In the rows, 128 means zero.
Known rows, with every step that occurs:
G -> U -> D -> C: [152 135 131 156  87 118 150 165 127 154  65 170 141 153 155 110 164 153
 130 141 122  79 141 145 157  82 123 131 131 124 107 116  85 132 130 120
 140 119]
C -> G -> U -> H -> P -> D: [161 153 116 156  98 124 113 203 113 158  40 197 134 124 166 136 186 178
  91 168 103  55 136 121 140  31 116 134  95  83 124 114  62 122 145 119
 129 137]
H -> K: [151 152 140 130 110 114 188 160 113 161  85 167 149 120 131 116 166 136
 127 135 119 110 105 138 153  65 138 126 112 105 116 113 120 139 147 127
 126 138]
D -> C -> G -> U -> H: [150 131 136 152  97 122 139 205 121 147  69 149 138 132 138 119 173 154
 138 141 119  85 140 129 142  88 117 133 110  96 105 107  51 123 145 112
 139 120]
F -> X -> D -> K: [145 155 157 141 120 118 152 185 123 158  85 135 150 129 180 104 198 134
  79 174 119  81 131 139 136  95 133  97 122 107 117 127  43 139 167 112
  90 115]
F -> X -> D -> U -> H: [141 158 132 137 117 121 137 186 125 162  59 127 142 125 193 126 198 131
  84 178 120  56 124 139 131  72 116  80 117  81 129 121  39 138 122 112
  88 114]
C -> H: [146 157 150 143 108 122 139 144 110 143  87 147 144 131 146 119 167 147
 140 141 114 115 103 136 160 120 171 132 106 166 110  92 103 145 128 122
  97 127]
X -> D: [150 150 144 143 117 119 158 162 116 152  82 168 138 134 153  99 153 143
  83 137 118 111 129 139 136 105 140 128 120 114 121 106  97 135 133 122
 103 113]
P -> D -> C -> G: [155 164 135 149  89 118 171 200 115 144  94 188 129 137 145 107 185 148
 101 152 104 105 115 121 153 105 109 148 131 126 103 105 102 119 124 124
 147 106]
K -> D -> U -> H -> C -> G: [155 166 135 137  79 120 121 208 114 176  27 185 132  88 183 138 164 138
 142 207 115  64 134 125 159  77 102  90 106 100 138 106  91 142 112 104
 147 121]
G -> U -> H -> C: [155 142 104 155 101 124 102 162 115 159  53 146 145 110 150 142 161 149
 152 159 121  86 139 141 160  66 123 124 100  80 104 108  61 133 144 118
 145 136]
G -> U -> D -> C -> H: [152 147 145 161  87 118 136 147 130 149  66 157 144 156 147 115 166 155
 134 144 117  80 145 140 164  91 153 134 121 181 103 104  85 145 124 116
 142 125]
F -> U -> G: [143 136 187 138 105 114 167 147 110 166  45 142 136 131 154 117 157 107
 129 146 118  77  76 148 148 101 131 124 139 116 138 107  78 122 102 127
  94 124]
K -> D -> C -> G: [149 148 158 141  84 125 162 202 107 155  78 192 129 108 177  94 163 148
 129 147 116 102 127 125 153 111 113 147 130 142 130 104 119 136 124 107
 138 104]
P -> D -> C -> H: [155 171 127 153  92 120 152 142 112 134 104 176 138 130 149 118 184 144
 107 146 102 111 117 123 170 108 146 144 119 164  92  95  92 141 116 121
 142 121]
D -> C -> H: [146 155 149 146 103 120 145 142 112 140 100 142 143 133 144 116 170 135
 143 128 115 125 112 129 163 121 158 139 122 174  94  93 107 147 123 115
 129 122]
H -> P: [151 144 139 139 118 119 123 158 106 164  63 166 143 124 172 120 167 151
 127 132 116 111 102 131 144  71 137 132 117 114 119 112 130 143 137 119
 110 130]
C -> H -> K -> D -> U: [149 180 146 132  90 124 174 147 113 166  62 190 151  88 169 133 162 145
 122 180 117  80 124 129 173  74 149  80 105 163 144 103 120 161 115 108
 136 139]
C -> H -> P -> D -> U -> G: [157 181 152 148  97 107 155 124 106 161  31 195 137 129 168 148 178 156
  92 189  98  73 113 121 156  46 148  88 114 152 136 104 108 138  88 115
 124 134]
C -> H -> U: [142 151 140 142 107 124 153 145 116 153  80 143 139 120 130 110 166 144
 134 147 115 102  96 133 158  66 169 129 111 166 124  85 123 145 128 120
 128 133]
D -> K: [148 147 145 140 106 111 159 162 119 140  88 158 149 121 143 109 166 135
 133 168 123 106 109 139 155 118 141  93 109  95 108 116  65 135 166 119
  96 129]
H -> C -> D -> K: [153 156 162 145 103 112 132 190 112 156  71 168 149 138 139 120 157 130
 127 181 106 110 129 131 159  97 159 109 109 122  97 114  77 144 158 116
 151 126]
C -> G: [145 148 159 139 106 120 161 199 115 155  81 160 135 135 141 112 166 151
 131 149 117 109 103 134 143 118 134 135 118 128 121 100 114 126 136 124
 103 113]
G -> U -> D: [151 139 129 153  90 120 145 166 127 158  56 174 141 149 154 113 161 163
 126 153 122  68 129 151 154  82 132 123 119 117 125 115  84 133 137 128
 108 123]
P -> D -> C: [156 157 112 148  92 122 166 159 111 141 101 187 135 128 156 108 181 139
 104 141 110 108 110 128 161  99 112 142 129 110  95 110  93 129 123 126
 142 112]
G -> U -> H -> K -> D -> P: [149 142 127 146  86  95 169 161 114 158  77 196 149  89 163  99 182 162
 119 192 122  46 155 122 158  29 114 111  98  85 138 111  70 152 141  97
 110 152]
K -> D: [150 147 134 137  94 123 155 162 103 154  77 196 134  97 190 100 155 149
 127 148 120  93 113 136 161 106 126 133 115 119 141 106 105 141 128 117
 100 116]
X -> F -> U -> D -> P: [137 141 191 149  83  90 149 163 139 161  49 151 135 152 163  84 170 109
  92 196 101  43 123 142 131 104 134 111 155 125 123 100 102 128  72 104
  71 120]
P -> D -> U -> H: [153 164  98 141  93 115 152 166 122 142  69 185 134 116 161 135 182 137
 101 185 112  64 104 132 158  80 109  84 104  58 116 111  45 127 115 126
 106 124]
H -> K -> D -> U: [150 168 132 128  92 124 186 164 112 173  61 203 147  84 175 122 163 142
 117 177 123  76 118 135 165  64 116  77 116 106 145 117 124 149 124 113
 135 131]
U -> H -> K: [156 146 128 129 113 103 182 161 117 157  73 163 144 120 138 117 169 122
 129 136 121  96 107 140 148  46 135 123  93  68 112 113  76 144 150 125
 113 147]
G -> U -> H -> P: [153 131 118 148 113 123 103 162 112 158  43 162 146 119 171 133 168 163
 130 139 121  73 129 133 140  41 132 122  96  75 122 116  67 136 150 112
 111 143]
D -> C -> G: [146 145 159 140  99 118 161 200 115 151  88 157 135 138 138 104 173 141
 137 137 115 119 114 127 146 117 123 143 133 136 103 103 116 126 133 117
 135 109]

Rows:
[158 163 124 145  95 112 167 161 118 133  94 189 144 121 148 110 180 140
  96 184 110  89 111 131 163 106 127  99 103  87 106 116  51 129 159 127
 108 128]  P -> D -> K
[144 159 131 138  88 129 155 165 112 161  64 194 140  89 193 119 159 150
 127 178 124  77 114 134 164 108 116  81 122 114 148 109 106 143 112 111
 109 112]  K -> D -> U
[146 138 166 139  82 116 141 172 131 165  51 145 134 154 167 105 165  98
 128 139 119  70  88 150 153  99 117 135 149 134 111 115  88 134 105 125
 130 121]  F -> U -> D -> C
[148 148 170 142 109 111 158 191 114 140  86 176 147 148 142 104 160 140
 110 163 112 104 118 131 149 112 168 102 105 112 108 117  59 138 163 119
 106 119]  C -> D -> K
[148 150 149 143  92 107 161 148 128 161  55 160 128 153 138  97 162 141
 126 156 114  78 102 143 157  45 167 132 111 175 129  90 122 149 119 127
 126 135]  C -> H -> U -> D
[153 151 155 142 114 108 161 166 124 143  79 166 147 130 146  98 158 134
  79 168 120 102 138 140 139 110 143  92 110  98 114 116  59 139 165 115
 100 121]  X -> D -> K
[155 141 116 142 109 117 162 163 119 158  66 162 153 113 131 129 169 149
 128 142 122  75 131 141 152  36 130 115  91  65 116 118  54 136 160 123
 128 150]  G -> U -> H -> K
[153 164 156 128  88 105 224 142 105 179  38 211 141  94 168 120 156 138
 117 180 119  68 123 135 158  41 119  77 121 104 164 117 114 143 104 113
 131 128]  H -> K -> D -> U -> G
[155 154 137 130  92 119 192 160 107 166  83 200 142  94 173  98 166 132
 123 130 121 103 130 131 166  60 116 137 123 121 125 114 123 152 133 110
 164 129]  H -> K -> D -> C
[157 161 126 162  94 132 125 199 112 161  59 196 140 130 159 127 189 181
  93 155 101  84 145 114 149  55 106 142 127 126 109 116 110 119 135 113
 175 122]  H -> P -> D -> C -> G -> U
[155 148 148 157  91 116 105 145 123 164  37 168 145 157 170 126 167 165
 126 138 111  79 148 132 159  49 154 136 122 185 105 110 110 154 124 108
 154 139]  G -> U -> D -> C -> H -> P
[151 151 174 147 108 100 195 126 115 159  58 155 125 144 127  91 154 131
  83 139 110 105 138 133 137  36 165 135 134 174 128  92 111 143 103 108
 158 116]  X -> D -> C -> H -> U -> G
[144 151 157 138 100 104 191 143 113 158  54 163 139 130 144 128 161 136
 131 174 119  87 103 139 149  91 127  78 134 100 137 109  98 126 101 122
  98 114]  D -> U -> G
[154 157 137 127  97 120 187 161 104 168  73 203 143  91 174 104 159 143
 119 144 120  93 118 138 163  63 127 128 110 115 140 112 123 152 139 118
 129 134]  H -> K -> D
[153 140 142 156  87 109 151 168 132 150  58 174 148 146 146 109 160 154
 121 180 124  59 140 149 156  88 137  87 107 103 117 123  43 133 168 122
 109 133]  G -> U -> D -> K
[144 148 184 144  84 116 126 154 129 159  51 135 136 154 163 112 166  99
 133 141 113  73  94 144 162 110 148 136 135 191 105 100  87 149  98 120
 126 132]  F -> U -> D -> C -> H
[140 142 193 146 109 114 171 148 118 167  28 146 131 128 162 112 151 101
 100 147  99  72 110 150 126 105 144 119 151 102 139 106  83 107  75 117
  85 105]  X -> F -> U -> G
[162 146  94 157  98 122 110 163 112 150  55 191 138 120 176 131 188 160
  98 144 108  72 141 122 152  26 107 136 107  71 103 121  55 132 138 112
 158 139]  G -> U -> H -> P -> D -> C
[154 150 161 143  95 103 122 145 120 162  45 169 137 161 172 116 167 139
 128 133 109 100 121 131 155  58 159 143 120 186 103 106 130 161 117 112
 140 138]  U -> D -> C -> H -> P
[141 143 178 141  91  96  97 193 115 164  61 135 143 138 152 113 178 104
 125 200 107  62 105 121 155  78 137 129 122 116 101  96  67 143 102 102
 123 137]  F -> U -> H -> C -> D -> P
[136 165 142 139 114 130 146 185 122 170  71 132 145 125 188 124 197 145
  81 176 121  70 121 138 137  92 118  82 139 117 132 119  84 136 118 113
  99 102]  F -> X -> D -> U
[143 152 163 148  95  92 131 182 106 160  96 168 145 145 136 104 177 148
 125 194 105 105 128 115 158  91 149 136 131 146  99  95 130 146 115 105
 132 122]  H -> C -> D -> P
[149 146 166 138  94 125  99 209 120 177  31 124 134 116 154 136 166 100
 147 169 112  72  92 138 149  92 115 135 115 104 113 102  71 127 118 118
 136 134]  F -> U -> H -> C -> G
[153 185 127 149  96 126 119 142 113 154  52 186 145 120 174 149 186 160
  94 186 101  81 109 119 163  69 147  89 109 158 120 105 119 146 105 117
 125 135]  C -> H -> P -> D -> U
[155 144 157 139  88  97 166 166 130 148  64 174 141 152 148 101 162 130
 122 177 121  80 114 150 153  95 138  96 108 105 112 120  62 140 158 126
  94 130]  U -> D -> K
[136 151 159 144 111 100 150 177 116 157 109 131 144 136 175  86 215 149
  78 189 117  72 130 123 135  91 122 124 141 132 120 106  97 143 123 101
  72 114]  F -> X -> D -> P
[156 160 116 138  83 120 118 166 109 168  34 182 136  77 193 138 159 131
 146 196 121  68 128 135 169  72 105  84 106  84 130 109  81 150 110 106
 145 128]  K -> D -> U -> H -> C
[156 146 139 157 102 113 107 195 116 154  50 161 152 131 139 132 161 144
 129 186 110  75 158 131 156  65 153  99  87  81  96 120  13 138 172 111
 154 138]  G -> U -> H -> C -> D -> K
[152 158 153 143  98 121 133 197 111 171  65 153 136 124 136 128 164 144
 147 168 111 115 117 131 153 103 127 140 123 134 108  96 136 130 132 122
 146 118]  H -> C -> G
[139 141 169 145  99  89 159 184 110 142 112 172 141 156 142  87 177 155
 108 177 109  98 116 115 148 105 154 133 125 138 110  98 110 144 120 109
  88 119]  C -> D -> P
[167 154 116 139 104  99 130 164 113 144  53 194 139 120 173 124 185 136
  91 179 107  73 115 126 147  40 123 101  85  54 108 125  31 139 164 118
 113 150]  U -> H -> P -> D -> K
[153 140 143 142  85 104 166 164 124 151  74 170 132 158 158  96 163 129
 131 134 120  98 115 144 154  90 125 139 133 126 104 112 105 140 122 123
 129 115]  U -> D -> C
[146 137 140 160  95  96 105 187 112 155  75 160 147 139 137 113 178 160
 127 199 108  70 157 116 156  61 140 126 110 108 100 100  65 142 128 100
 134 134]  G -> U -> H -> C -> D -> P
[150 173 109 145  90 125 161 161 117 146  79 189 140 116 156 132 182 151
  97 186 111  79 102 130 166 100 111  83 120  96 119 110  93 126 110 127
 117 114]  P -> D -> U
[143 137 145 158  79  90 150 160 128 151  78 169 142 153 144  94 179 171
 122 194 122  53 138 134 156  80 125 114 129 128 119 105  96 141 128 111
  88 131]  G -> U -> D -> P
[144 145 120 135 102 114 146 165 123 147  63 151 141 118 158 133 171 131
 136 169 125  81 103 137 151  92 124  78 107  70 119 110  62 135 122 119
  95 127]  D -> U -> H
[145 167 134 127 120 115 171 186 127 178  60 136 150 119 174 131 201 120
  74 175 120  54 129 136 133  27 117  76 114  76 127 127  55 145 134 112
 116 134]  F -> X -> D -> U -> H -> K
[141 151 147 142 117 127 150 181 117 161  94 130 141 138 187  99 198 132
  88 134 116  99 131 135 137  88 119 139 145 131 108 118  85 139 130 110
 123 100]  F -> X -> D -> C
[151 156 115 139  96 116 120 163 119 163  47 147 143 106 155 148 167 122
 152 187 120  87 112 136 159  76 116  81 112  75 106 107  83 139 118 115
 138 131]  D -> U -> H -> C
[148 153 153 145 110 117 114 140 109 154  70 151 146 131 167 124 173 142
 134 124 112 124 118 121 153  77 161 141 121 177  97 101 133 157 125 107
 139 133]  D -> C -> H -> P
